Each row comes from the steps of one path. Every step used is in the known rows, and no mark comes twice. Write the path behind each row, first mark first.
Known rows:
togevas, gebat, debok, sular, nugib, sapo: [ 4.67  0.28  0.25  1.77 -1.79 -2.75 -0.70  0.67 -2.57  0.95 -0.95  3.21
  1.41 -1.19 -1.66 -0.39  0.74 -3.48  1.43]
sapo, nugib, gebat, debok: [ 1.52 -0.34 -1.38  0.30  0.00 -2.16 -0.01  0.16 -0.45 -0.79 -1.81  1.09
  1.09  0.55  0.24  1.50  1.66 -2.96 -0.09]
gebat, debok, sular, togevas: [ 2.29 -1.21 -0.15 -0.17 -0.49 -1.19 -0.06  0.26  1.29 -1.26 -0.41  3.97
 -0.65 -0.95 -1.98  0.10 -0.31 -0.66 -0.52]
sular, nugib, sapo, togevas, gebat, debok: [ 6.82  1.42 -2.02  0.69 -0.49 -4.11 -0.75 -0.09 -3.55 -0.81 -0.94  1.51
  2.24 -0.03  0.68  0.19  2.54 -4.56  2.46]
nugib, gebat, debok, sular, togevas, sapo: [ 4.50  0.39  0.34  1.34 -0.69 -2.71 -1.29  0.81 -0.82 -0.23 -0.56  3.56
  2.32 -0.88 -2.72 -0.25  0.54 -2.42  1.07]
debok, sular: [-0.17 -0.33  0.86  0.53 -0.55  0.69 -0.18  0.86  0.16 -0.01 -0.33  1.29
 -1.13  0.18 -0.79  0.48 -0.57 -0.37 -1.12]
sular, nugib, gebat: [ 0.88  1.98 -0.51  0.42  0.78 -1.44 -0.78  0.82 -0.61  0.04 -0.48  0.12
  0.71 -0.18 -0.76  0.16  0.69 -1.29  1.15]
sapo, togevas, gebat: [ 2.22  1.73 -1.87  0.80 -0.45 -0.95 -0.45  0.79 -2.43 -0.89 -0.63 -0.34
  1.71  1.55  1.97  0.40  0.62 -2.94  0.70]
gebat, debok, sular, togevas, sapo, nugib: [ 4.28 -1.22 -0.88  1.47  0.44 -3.38 -0.35 -1.02 -0.16 -1.49 -0.06  3.65
  0.65 -0.07 -1.60  0.67  0.67 -3.59  1.40]
nugib, sapo: [ 2.48  0.57  1.38 -0.51 -0.48 -0.76 -0.70 -0.20 -1.65 -0.13  0.21 -0.68
  1.44 -0.08 -1.20  0.53  1.01 -0.79  0.51]
sapo, nugib, gebat, debok, sular: [ 1.46 -0.58 -0.58  0.67 -0.46 -1.43 -0.23  0.98 -0.32 -0.84 -2.23  2.45
  0.05  0.67 -0.44  1.75  1.14 -3.33 -1.07]
gebat, debok, sular, togevas, sapo: [ 4.46 -0.93  0.02  1.35 -0.59 -2.55 -0.58 -0.25 -0.14 -0.22  0.14  3.93
  0.79 -1.26 -2.17 -0.78  0.10 -1.71  1.34]
nugib, sapo, debok, sular: [ 3.65 -0.44  1.67  0.61 -1.43 -1.48 -0.63 -0.41 -1.99 -0.43 -0.22  2.14
 -0.22  1.97 -0.62  0.62  1.45 -1.53 -0.28]
sapo, togevas, gebat, debok, sular: [ 3.70  0.04 -1.63  1.43 -1.85 -1.37 -0.18  1.35 -1.85 -0.47 -1.80  2.72
  0.40  0.73  1.26  0.33  0.66 -3.67 -0.57]
dezil, sular: [-0.78  1.04  0.64 -0.17 -0.24 -0.18  1.27  0.82  0.11 -1.18  0.82 -2.12
 -0.86  0.34  1.88  1.78  1.02 -0.55  0.45]
gebat, debok: [ 1.54 -1.24 -0.77  0.14 -0.70 -1.15  0.47 -0.33  0.28  0.51 -0.73  1.83
 -0.25 -1.06  0.15 -0.38  0.60 -0.30 -0.07]
nugib, gebat, debok: [ 1.72  0.08 -0.47  0.19 -0.80 -1.33 -0.30  0.80 -0.38  0.35 -1.51  1.32
  1.13 -0.73 -0.35 -0.02  1.06 -0.94 -0.33]
dezil, sular, debok: [-0.59  1.21 -0.81  0.40 -0.91 -0.27  2.40  0.85  0.80  1.48  0.97 -0.91
 -0.69  1.37  1.16  1.09  1.86 -1.14  1.76]

Which path is each row?
[ 4.78 -0.58  0.79  0.38 -0.59 -2.63 -0.48 -0.11 -1.09 -0.09 -0.74  3.15
 -0.79 -1.36 -2.09  0.18  1.13 -1.94  0.55]
gebat, debok, sular, nugib, sapo
[ 5.99  0.61 -0.24  0.67 -2.13 -2.05 -0.87  1.14 -3.48 -0.94 -1.67  2.18
  1.60  0.59  0.13  0.89  1.65 -4.39  0.06]
nugib, sapo, togevas, gebat, debok, sular
[ 4.65  0.42 -0.09  0.62  0.04 -3.56 -0.51 -1.63 -1.92 -0.53  0.56  1.54
  0.14  1.21 -0.18 -0.10  2.38 -1.70  2.10]
sular, nugib, sapo, debok
[ 2.34  0.13  0.04 -0.02 -0.67 -1.27 -0.79  1.34  0.60 -1.02 -1.21  3.54
  0.70 -0.71 -2.42  0.50  0.15 -1.35 -0.67]
nugib, gebat, debok, sular, togevas
[ 2.44  0.54 -1.25  0.48  0.21 -2.67 -0.35  0.42 -0.28  0.20 -1.25  1.88
  0.39 -1.11 -0.46 -0.46  1.24 -1.62  1.05]
sular, nugib, gebat, debok
[ 2.08 -0.03 -0.67  1.59  0.85 -2.16 -0.29 -1.16 -1.57 -0.21  0.36 -0.34
  1.29  0.99  0.31  0.61  1.10 -2.97  2.05]
togevas, sapo, nugib
[ 2.24  0.15 -1.68  0.85 -1.13 -2.07  0.07  0.12 -0.16 -0.25 -0.28  2.75
  2.50 -1.08 -0.88 -0.87 -0.21 -1.72  1.46]
sular, togevas, gebat, debok
[ 5.20  2.38 -0.45  1.02 -0.48 -2.25 -1.36  1.10 -3.74 -1.22 -0.62  0.96
  1.37  1.05 -0.29  1.02  1.17 -4.73  1.55]
debok, sular, nugib, sapo, togevas, gebat
[ 3.67 -0.34 -0.17  2.29 -0.55 -2.91 -0.86  0.53 -1.76  0.00 -1.62  2.27
  1.38  0.57 -0.70  1.03  1.48 -4.41  0.56]
togevas, sapo, nugib, gebat, debok, sular
[ 1.66 -0.21  0.53  0.60 -1.41 -0.58 -0.49  1.63 -0.33  0.18 -2.00  2.63
  0.10 -0.45 -1.13  0.21  0.46 -1.38 -1.51]
nugib, gebat, debok, sular
[ 4.34  1.12  0.06  3.17 -0.38 -3.63 -1.26  0.16 -2.28  0.61 -0.11  2.80
  0.54  1.72 -0.32 -0.69  1.49 -3.11  2.03]
togevas, sapo, debok, sular, nugib, gebat
[ 2.04 -0.55 -0.46  1.66 -0.22 -2.07 -0.01 -0.50 -0.11 -0.25 -0.09  3.27
 -2.23  1.47  0.19 -0.16  0.66 -1.32  0.56]
sapo, debok, sular, nugib
[ 2.21 -0.14 -0.92  0.08  0.25 -2.14 -0.33  0.64  0.64 -2.26 -1.54  3.16
  0.73  0.37 -1.91  2.00  0.80 -3.22 -0.49]
sapo, nugib, gebat, debok, sular, togevas
[ 3.79 -0.08  0.86  0.24 -0.90 -2.22 -0.50 -1.27 -2.11 -0.25  0.16  0.92
  0.94  1.66  0.10  0.24  2.09 -1.16  0.79]
nugib, sapo, debok
[ 4.41  0.48 -1.56  1.05  0.85 -4.14 -0.91 -0.74 -1.04 -1.33 -0.38  1.97
  3.18 -0.01 -1.28  0.77  1.78 -3.88  2.40]
sular, togevas, sapo, nugib, gebat, debok
[ 1.39 -0.64 -0.40  2.04 -2.32 -0.71  0.03  1.30 -0.98  1.24 -1.38  3.15
  0.74 -0.41 -0.21 -0.71 -0.55 -2.25 -0.34]
togevas, gebat, debok, sular
[ 4.26 -0.11 -0.08  3.04 -0.27 -3.39 -0.62 -1.06 -1.59  0.76  0.60  3.33
 -0.96  1.53  0.10 -0.98  1.02 -2.33  2.31]
togevas, sapo, debok, sular, nugib
[ 6.86  0.06 -0.61 -0.31  0.00 -3.21 -0.80 -0.01 -2.08 -1.97 -1.14  2.72
 -0.99 -0.18 -0.53  1.13  2.28 -3.50  0.38]
gebat, debok, sular, nugib, sapo, togevas
[ 4.74  3.69 -0.72  0.38 -0.15 -3.11  0.16  1.10 -3.80 -2.24  0.74 -2.54
  1.53  1.19  2.32  2.35  2.82 -4.73  3.26]
dezil, sular, nugib, sapo, togevas, gebat
[ 5.44  1.36  0.21 -0.28  0.67 -2.20 -0.97  0.37 -2.21 -2.17 -0.41  0.82
 -0.83  0.89 -0.52  1.56  1.66 -3.18  0.65]
debok, sular, nugib, sapo, togevas
[ 3.45 -0.71  0.62  2.67 -1.27 -2.13 -0.65 -0.63 -1.81  0.73  0.29  2.77
 -0.06  1.88  0.41 -0.67  0.65 -1.88  0.94]
togevas, sapo, debok, sular
[ 2.82  1.38  0.09  1.46  0.95 -2.46 -1.49  0.51 -1.18 -1.70 -0.12  1.50
  2.44  1.25 -2.14  1.57  0.52 -4.01  1.57]
debok, sular, togevas, sapo, nugib, gebat
[ 1.78  0.37 -0.71  1.97 -1.55 -1.76 -0.35  0.29 -0.86 -0.45  0.13  3.63
  1.32  2.08 -0.51 -0.24 -0.34 -2.29  0.82]
sapo, debok, sular, togevas, gebat
